Each row was made from one small tree. The marks that hang from a mark follow it in brackets, in the order of their numbers. Every link used is in the known rows. Write each row's tree.
Known rows
j_702(j_817(j_202(j_875(j_591) j_932))): [-0.35  2.42 -1.92  0.99  0.49  0.06  2.53  0.21 -1.01  1.20 -0.69  1.35
 -0.56 -2.66  0.36  0.52 -5.43 -1.93  1.10  0.69  0.69  1.78 -0.84  0.58
 -1.20 -1.41  0.53 -1.08  0.78  2.72  1.13  1.95 -1.60 -1.12]
j_345(j_202(j_875(j_591 j_702(j_817)) j_932)): [ 2.20 -0.28 -2.04  1.32  0.26  0.27  1.00 -0.55 -1.59  0.11 -0.24  1.52
  0.56 -1.53  3.42  0.32 -1.45 -2.67  0.50 -0.63  0.37  0.77  1.04  0.67
 -1.23 -1.38 -1.14  0.36  0.52  2.54  1.96  0.10 -1.55 -1.82]
j_865(j_875(j_702(j_817))): [ 0.93  1.28 -1.40 -0.28  2.74 -0.88 -0.24  0.37 -0.06 -0.13  1.50  1.73
  0.75  1.37  0.13  0.33 -2.70  0.19  0.26  1.35 -1.69  1.88 -1.01  0.93
  1.08  1.10  0.86  0.81  2.23 -0.94  0.60 -0.12 -0.27 -0.36]
j_817(j_202(j_875(j_591)) j_702): [ 0.65  0.74  0.79  2.46  0.73 -0.04  0.68 -1.62 -3.63  1.08 -1.08  2.46
 -0.63 -1.30 -1.19  0.07 -3.16  0.11  0.06 -1.76 -0.12  2.39  1.51 -0.61
 -0.57 -2.17 -0.71  0.99  0.66  0.95 -0.11 -0.92 -1.08  0.99]
j_932(j_202(j_875(j_591)) j_702(j_817)): [-1.17  0.92  0.48 -1.16 -0.19  2.50 -0.01  0.79 -0.22 -0.35  1.40  1.51
  2.52  0.28  0.08  1.12  0.21  0.32  1.08  2.26 -0.60 -0.85  1.10 -2.29
 -1.03 -0.54  1.68 -0.08  1.28  0.57  1.88  1.53 -0.90  1.35]
j_202(j_875(j_591 j_702(j_817)) j_932): [ 1.18 -0.79 -4.37 -0.75  0.96 -0.20  0.91  0.39 -0.97 -0.27 -1.17 -0.82
 -0.83 -1.27  2.26  0.58 -2.01 -2.52  0.44 -0.76  2.43  2.37  0.90  1.99
 -0.50 -1.26  1.19  0.92 -0.12  1.75  2.93  1.37 -0.34 -0.72]
j_345(j_202(j_875(j_591) j_932)): [ 2.06 -0.28 -1.53  1.66 -0.19 -0.12  1.31 -0.05 -2.43  0.47  0.39  2.79
  0.65 -1.39  4.18  0.67 -1.91 -3.07  0.21 -0.75  0.91  0.09  0.98  1.09
 -0.60 -0.90 -0.93  0.33  0.07  3.17  1.41 -1.34 -1.50 -2.06]
j_875(j_591): [ 0.91  1.07 -0.66  1.75  2.36 -1.73 -0.70  2.21 -2.31 -1.28  1.13  4.69
 -0.39 -0.43  0.10  1.58 -3.84 -0.14 -0.07  0.87  0.20  1.26 -2.12  2.60
  1.99  1.33 -0.38 -0.52  0.98  0.95  2.08 -1.12  1.20  0.65]
j_865(j_875(j_591 j_702(j_817(j_202(j_932))))): [ 0.95  0.38 -2.00  0.00  2.58 -1.81 -1.24  0.10 -1.41 -0.33  0.11  1.18
  0.93  0.29  0.95  0.82 -3.07  0.96  0.58  1.35 -1.04  1.76  0.60  1.35
  1.01  0.64 -0.47  0.22  1.72 -0.30  1.87  0.36  0.07  0.50]
j_875(j_591 j_702): [ 1.72 -0.29 -0.91  1.41  3.21 -1.59 -2.09  1.44 -1.57 -2.29 -0.12  3.49
 -0.47 -0.06 -0.92  0.89 -1.55  0.84 -0.28  0.66 -0.56  2.53 -1.50  2.45
  1.61  0.80 -0.80  0.52  1.50 -0.68  3.42 -0.30  1.76  1.64]
j_702(j_875): [ 0.42  2.55 -0.76  0.66  0.30 -0.92  1.13  2.05  0.80  0.40  1.39  2.91
 -0.57  1.06  0.71  0.74 -4.05 -2.12 -0.40  1.28  0.21  1.47 -1.46  0.80
  0.42  0.89  0.82  1.44  1.41  0.55  0.06 -0.55 -1.12 -0.41]
j_932(j_702): [ 0.67  1.48  0.48 -0.44  1.13 -0.16  0.61  2.36 -0.76 -0.32  2.56  4.87
  0.17  0.58 -1.35  1.32  0.01 -0.04 -0.84  0.72 -0.27  1.09 -1.73  0.21
  0.74  0.27  1.10  0.93  1.88 -1.11 -0.12 -1.25 -0.66  1.26]
j_817(j_202): [ 0.15  2.28  1.26  2.29  0.91 -0.77  1.14  0.69 -2.32  1.23 -0.30  4.93
 -0.51 -1.39 -1.12  0.49 -3.93 -0.98 -0.27  0.92 -0.32  2.04 -1.44  1.02
  0.34 -0.04  0.00 -0.22  1.01  1.54  0.21 -1.40 -1.17 -0.05]
j_817(j_202(j_875 j_932)): [ 0.31  0.75 -0.83  0.91 -0.38 -0.27  2.33  0.05 -2.48  2.07 -1.42  2.18
 -0.71 -2.00  1.27  0.28 -3.14 -2.73 -0.11 -0.25  1.86  2.07  0.75  1.14
 -0.56 -1.22  1.00  0.61 -0.29  2.72  0.79 -1.02 -1.83 -1.11]
j_865(j_875(j_591 j_702(j_817))): [ 1.02  0.43 -1.90  0.07  3.22 -1.62 -1.47  0.58 -0.71 -1.00  1.14  1.53
  0.87  1.21  0.50  0.72 -2.96  1.17  0.60  1.45 -1.51  1.56 -0.34  1.34
  1.51  1.30 -0.16  0.52  2.13 -0.82  2.00  0.25  0.72  0.45]
j_817(j_702(j_875(j_591))): [ 1.59  2.13  0.26  1.31  1.26 -1.00 -0.31  0.39 -1.47 -0.09  1.21  2.79
 -0.56  0.54 -1.19  1.16 -3.94  0.05 -0.40 -1.04 -0.34  2.27 -0.30  0.37
  0.43 -0.62 -0.67  1.24  1.83 -0.53 -1.15 -0.74 -0.81  1.54]
j_875(j_702(j_817)): [ 1.16  2.02 -0.91  0.82  2.58  0.16  0.43  0.77  0.45 -1.00  0.44  2.41
 -0.76 -0.55 -2.21  0.19 -2.63 -0.57  0.03  0.92 -1.04  3.13 -3.04  1.41
 -0.03 -0.03  0.69  0.13  2.07 -0.42  1.29  1.21 -0.27  0.06]

Write each row's tree
[-0.65  2.48 -1.33  1.64  0.95  0.26  2.14  0.34 -0.64  0.81 -0.15  2.05
 -0.53 -1.98 -0.26  0.15 -5.39 -1.29  1.16  1.08 -0.20  1.56 -1.44  0.14
 -0.98 -0.84  0.54 -0.84  1.16  2.27  1.39  1.84 -1.03 -1.05] -> j_702(j_817(j_202(j_875(j_591))))
[ 1.07  0.78 -1.73  1.27  3.29 -0.95 -1.28  1.11 -0.64 -2.29 -0.03  2.30
 -0.45 -0.74 -1.32  0.78 -3.10  0.72  0.38  1.02 -0.97  2.66 -2.00  1.80
  0.45  0.10 -0.75 -0.34  1.93 -0.32  3.31  1.77  1.22  1.24] -> j_875(j_591 j_702(j_817))
[ 0.97  0.85 -1.56  1.29  2.57 -1.17 -1.07  0.49 -1.42 -1.45 -1.34  1.93
 -0.28 -1.70 -1.11  0.76 -3.22  0.62  0.45  0.94 -0.46  2.90 -0.76  1.65
 -0.14 -0.69 -1.09 -0.66  1.53  0.34  3.17  1.95  0.45  1.43] -> j_875(j_591 j_702(j_817(j_202(j_932))))
[-0.25  1.14  0.71  0.28  0.40  2.26  0.16 -0.10 -0.46  0.15  0.01  1.66
  1.47  0.29 -0.01  0.34 -1.13 -1.30  0.77  1.74 -0.54  0.87  0.00 -0.48
 -0.28  0.19  2.09  0.21  0.71  1.27  1.93 -0.02 -0.80 -0.39] -> j_932(j_202(j_875(j_702(j_817))))
[ 1.41 -0.32 -1.38  0.12  3.17 -2.03 -1.94  0.75 -1.36 -1.15  1.08  2.38
  0.89  1.58  0.90  0.91 -1.84  1.16 -0.04  1.24 -1.23  1.49  0.10  1.81
  2.25  1.67 -0.21  1.12  1.83 -1.13  2.08 -1.20  1.13  0.73] -> j_865(j_875(j_591 j_702))
[ 0.12 -0.07  0.66  0.55  0.75  1.43 -0.95  0.28 -1.37 -0.62 -0.21  2.10
  1.52  0.42  0.61  0.63 -0.56 -0.49  0.59  1.65 -0.29  0.54  0.63  0.12
  0.42  0.48  1.40  0.38  0.37  1.26  2.84 -0.65  0.17  0.45] -> j_932(j_202(j_875(j_591 j_702)))
[-1.12  1.39  0.82 -1.40 -0.48  3.02  0.86  0.65  0.27  0.22  1.70  1.60
  2.40  0.45 -0.28  0.78  0.46 -0.42  0.89  2.18 -0.71 -0.55  0.75 -2.53
 -1.32 -0.57  2.32  0.14  1.38  0.50  0.97  1.21 -1.67  0.74] -> j_932(j_202(j_875) j_702(j_817))
[-0.86  4.04 -0.95  1.12 -0.29 -0.06  2.41  0.75  1.59  1.30  0.21  1.27
 -0.40 -0.86 -0.09  0.23 -6.36 -1.84  0.73  2.09 -0.78  1.75 -1.26 -0.83
 -1.83 -0.70  0.17 -0.10  1.97  1.51  0.22  2.55 -2.46 -0.78] -> j_702(j_817(j_202) j_875)
[ 1.65  0.53 -1.33  0.48 -0.84  0.98  2.30 -0.08 -1.07  0.93  1.11  2.34
  0.93 -1.28  3.28  0.52 -0.75 -3.06  0.18 -0.50  0.48  0.04  0.89 -0.42
 -1.64 -1.70 -0.20  0.64  0.71  2.39  0.18 -0.33 -2.66 -1.93] -> j_345(j_202(j_875 j_932(j_702(j_817))))
[ 2.12  0.38 -1.11  1.29 -0.57  0.38  2.17 -0.24 -1.85  1.11  0.63  2.77
  0.51 -1.19  3.72  0.41 -1.64 -3.57  0.08 -0.83  0.73  0.31  0.47  0.86
 -0.84 -0.90 -0.21  0.50  0.15  3.10  0.39 -1.54 -2.22 -2.63] -> j_345(j_202(j_875 j_932))
[-0.95  3.25 -1.46  1.39  0.21 -0.90  1.23  0.85  0.81  0.53 -0.23  1.20
 -0.19 -1.13  0.46  0.61 -6.67 -0.90  0.93  2.18 -0.72  1.29 -0.46 -0.47
 -1.43 -0.66 -0.90 -0.30  1.86  1.69  1.57  3.00 -1.43 -0.03] -> j_702(j_817(j_202) j_875(j_591))
[ 1.70 -0.04 -1.77  0.61 -0.54  0.46  1.44  0.07 -1.64  0.34  0.92  2.17
  0.93 -1.31  3.67  0.78 -0.84 -2.39  0.40 -0.43  0.39 -0.28  1.36 -0.18
 -1.36 -1.59 -0.86  0.31  0.54  2.39  1.21 -0.06 -1.89 -1.36] -> j_345(j_202(j_875(j_591) j_932(j_702(j_817))))
[ 1.38  1.14  0.20  1.26 -0.22  0.26  1.72 -1.71 -3.65  2.48 -1.49  1.59
 -0.74 -2.01 -0.60  0.32 -3.01 -1.35 -0.15 -2.48  1.26  3.01  2.01 -0.03
 -1.11 -2.93  0.03  0.92  0.16  1.55 -1.60 -1.13 -2.56  0.35] -> j_817(j_202(j_875 j_932) j_702)
[-0.49  1.28  1.86 -1.12 -0.62  0.91 -1.39  1.82 -0.21 -0.60  1.72  3.03
  2.78  1.54  0.13  1.74  0.54  0.94 -0.05  2.89 -0.97 -0.75  1.45 -1.83
 -0.16  0.45  0.64  0.69  1.78 -0.66  1.20 -0.18 -1.11  2.59] -> j_932(j_202 j_702(j_875(j_591)))
[ 0.80  2.72  1.94  2.10  0.11 -0.41  0.75 -0.96 -1.97  1.68 -0.52  3.00
 -0.60 -0.76 -1.97  0.26 -4.23 -0.02 -0.34 -0.85 -0.88  2.75  0.84 -0.96
 -0.87 -1.89 -1.01  1.17  1.60  0.18 -1.96 -0.86 -2.46  1.35] -> j_817(j_202 j_702(j_875))
[-0.55  0.35  1.54 -1.20 -0.48  2.42 -0.03  0.89 -0.73  0.21  1.53  2.74
  2.40  1.06  0.10  0.88  1.92 -0.29  0.22  1.72 -0.20 -0.59  1.27 -1.89
 -0.19  0.03  2.31  1.04  0.96  0.14  1.00 -0.89 -1.15  1.17] -> j_932(j_202(j_875) j_702)
[-0.27  0.52  0.33  0.44  0.73  1.79 -0.58  0.02 -0.91 -0.40 -0.25  1.48
  1.63  0.09  0.40  0.57 -1.38 -0.64  0.97  1.84 -0.50  0.49  0.42 -0.17
 -0.09  0.26  1.48 -0.10  0.62  1.36  2.90  0.34 -0.01  0.23] -> j_932(j_202(j_875(j_591 j_702(j_817))))
[-0.38  3.17 -2.41  0.77  0.86 -0.85  1.11  1.80  1.53 -0.29  1.12  1.16
 -0.30 -0.07  0.66  1.06 -6.39 -1.24  0.88  1.92 -0.43  1.12 -1.55  0.34
 -0.71  0.13 -0.12 -0.17  2.00  1.19  1.50  2.75 -0.87 -0.16] -> j_702(j_817 j_875(j_591))
[ 0.50  0.21 -2.44  0.35  1.43  0.99  1.57  0.06  0.41 -0.31  0.12  0.68
 -0.98  0.05  0.30 -0.60 -1.66 -2.23  0.25  0.02  0.40  2.30 -1.14  0.55
 -0.45 -0.46  2.07  1.68  0.84  0.82  2.27  0.84 -0.24 -1.40] -> j_202(j_875(j_702(j_817)))
[ 0.56  1.75  0.48  0.42  0.00 -0.79  1.36  0.98 -2.54  1.51 -0.50  4.01
 -0.09 -1.90 -0.44  0.99 -2.22 -1.05 -0.55  0.46  0.94  2.03  0.05  0.81
 -0.34 -1.10  0.17 -0.14  0.61  1.10 -0.32 -1.15 -2.01  0.68] -> j_817(j_202(j_932(j_702)))
[-1.09  2.36  1.14 -1.17 -0.46  1.54 -0.71  1.54  0.88 -0.44  1.78  1.92
  2.83  0.88 -0.35  1.67 -1.02  0.80  0.82  3.28 -1.45 -0.73  0.93 -2.54
 -1.07 -0.07  0.66 -0.11  2.21 -0.30  1.14  1.92 -1.51  2.29] -> j_932(j_202 j_702(j_817 j_875(j_591)))
[ 1.76  2.33  1.45  1.65  0.39 -0.62  0.95 -1.02 -3.92  2.05 -0.99  3.40
 -0.54 -2.20 -2.12  0.93 -3.82 -0.31 -0.38 -1.92  0.37  3.34  0.63  0.60
 -0.45 -2.44 -0.70 -0.18  0.83  0.92 -2.41 -1.63 -2.51  1.11] -> j_817(j_202(j_932) j_702)
[ 1.20  2.13 -1.47 -1.36  0.44 -0.22  1.62  1.94 -0.94  0.56  1.33  2.79
 -0.01 -1.21 -0.07  1.74 -2.02 -1.66 -0.19  0.21  1.54  1.78 -1.18  1.41
 -0.13 -0.76  1.23 -0.39  1.03  0.49 -0.79  0.10 -1.97  0.36] -> j_202(j_932(j_702(j_817)))
[-0.29  0.61  0.86  0.71  0.30  1.30 -0.37  0.62 -1.73  0.03  0.30  2.72
  1.63  0.30  1.07  0.97 -1.80 -1.05  0.72  1.72  0.09 -0.08  0.39  0.22
  0.55  0.86  1.55 -0.17  0.11  2.04  2.32 -1.05 -0.09 -0.13] -> j_932(j_202(j_875(j_591)))
[ 2.23  1.31  0.01  0.63 -0.67 -0.35  1.29  0.75 -1.27  0.71  1.60  3.92
  1.12 -0.79  2.50  1.11 -0.98 -2.22 -0.33  0.09 -0.15  0.25  0.41  0.05
 -0.87 -0.78 -1.13  0.41  1.24  1.56 -0.55 -1.35 -2.73 -0.81] -> j_345(j_202(j_932(j_702(j_875))))
[-0.69  2.92 -1.05  1.56  0.77  0.67  2.81  0.17 -0.26  1.22 -0.04  2.09
 -0.65 -1.85 -0.60  0.09 -5.22 -1.87  0.97  1.08 -0.33  1.78 -1.76 -0.04
 -1.16 -0.97  0.96 -0.65  1.17  2.28  0.78  1.63 -1.45 -1.41] -> j_702(j_817(j_202(j_875)))
[ 0.13  0.42 -0.06  1.68  0.65  0.09  1.31 -0.31 -1.54  1.01 -1.43  2.54
 -0.80 -1.02 -0.26 -0.59 -1.89 -1.47 -0.17  0.37  0.04  2.36  0.07  0.27
 -0.51 -0.88  0.67  1.43  0.50  1.34  1.83 -0.75 -0.87 -0.59] -> j_817(j_202(j_875(j_702)))
[ 2.02 -0.63 -1.32  0.69 -0.57  0.14  1.11  0.20 -2.17  0.28  0.91  2.79
  0.97 -1.09  3.86  0.82 -0.16 -2.35 -0.01 -0.55  0.72 -0.27  1.67  0.12
 -0.94 -1.28 -0.96  0.78  0.35  2.21  1.24 -1.05 -1.61 -1.31] -> j_345(j_202(j_875(j_591) j_932(j_702)))
[ 0.58 -0.44 -3.86 -1.64 -0.01  0.08  1.56  1.31 -1.24  0.20  0.35  0.10
 -0.13 -0.99  2.56  1.03 -1.14 -2.17  0.33 -0.52  2.85  0.92  1.40  0.77
 -0.70 -1.35  1.56  0.81 -0.13  1.55  1.87  1.09 -0.90 -0.17] -> j_202(j_875(j_591) j_932(j_702(j_817)))
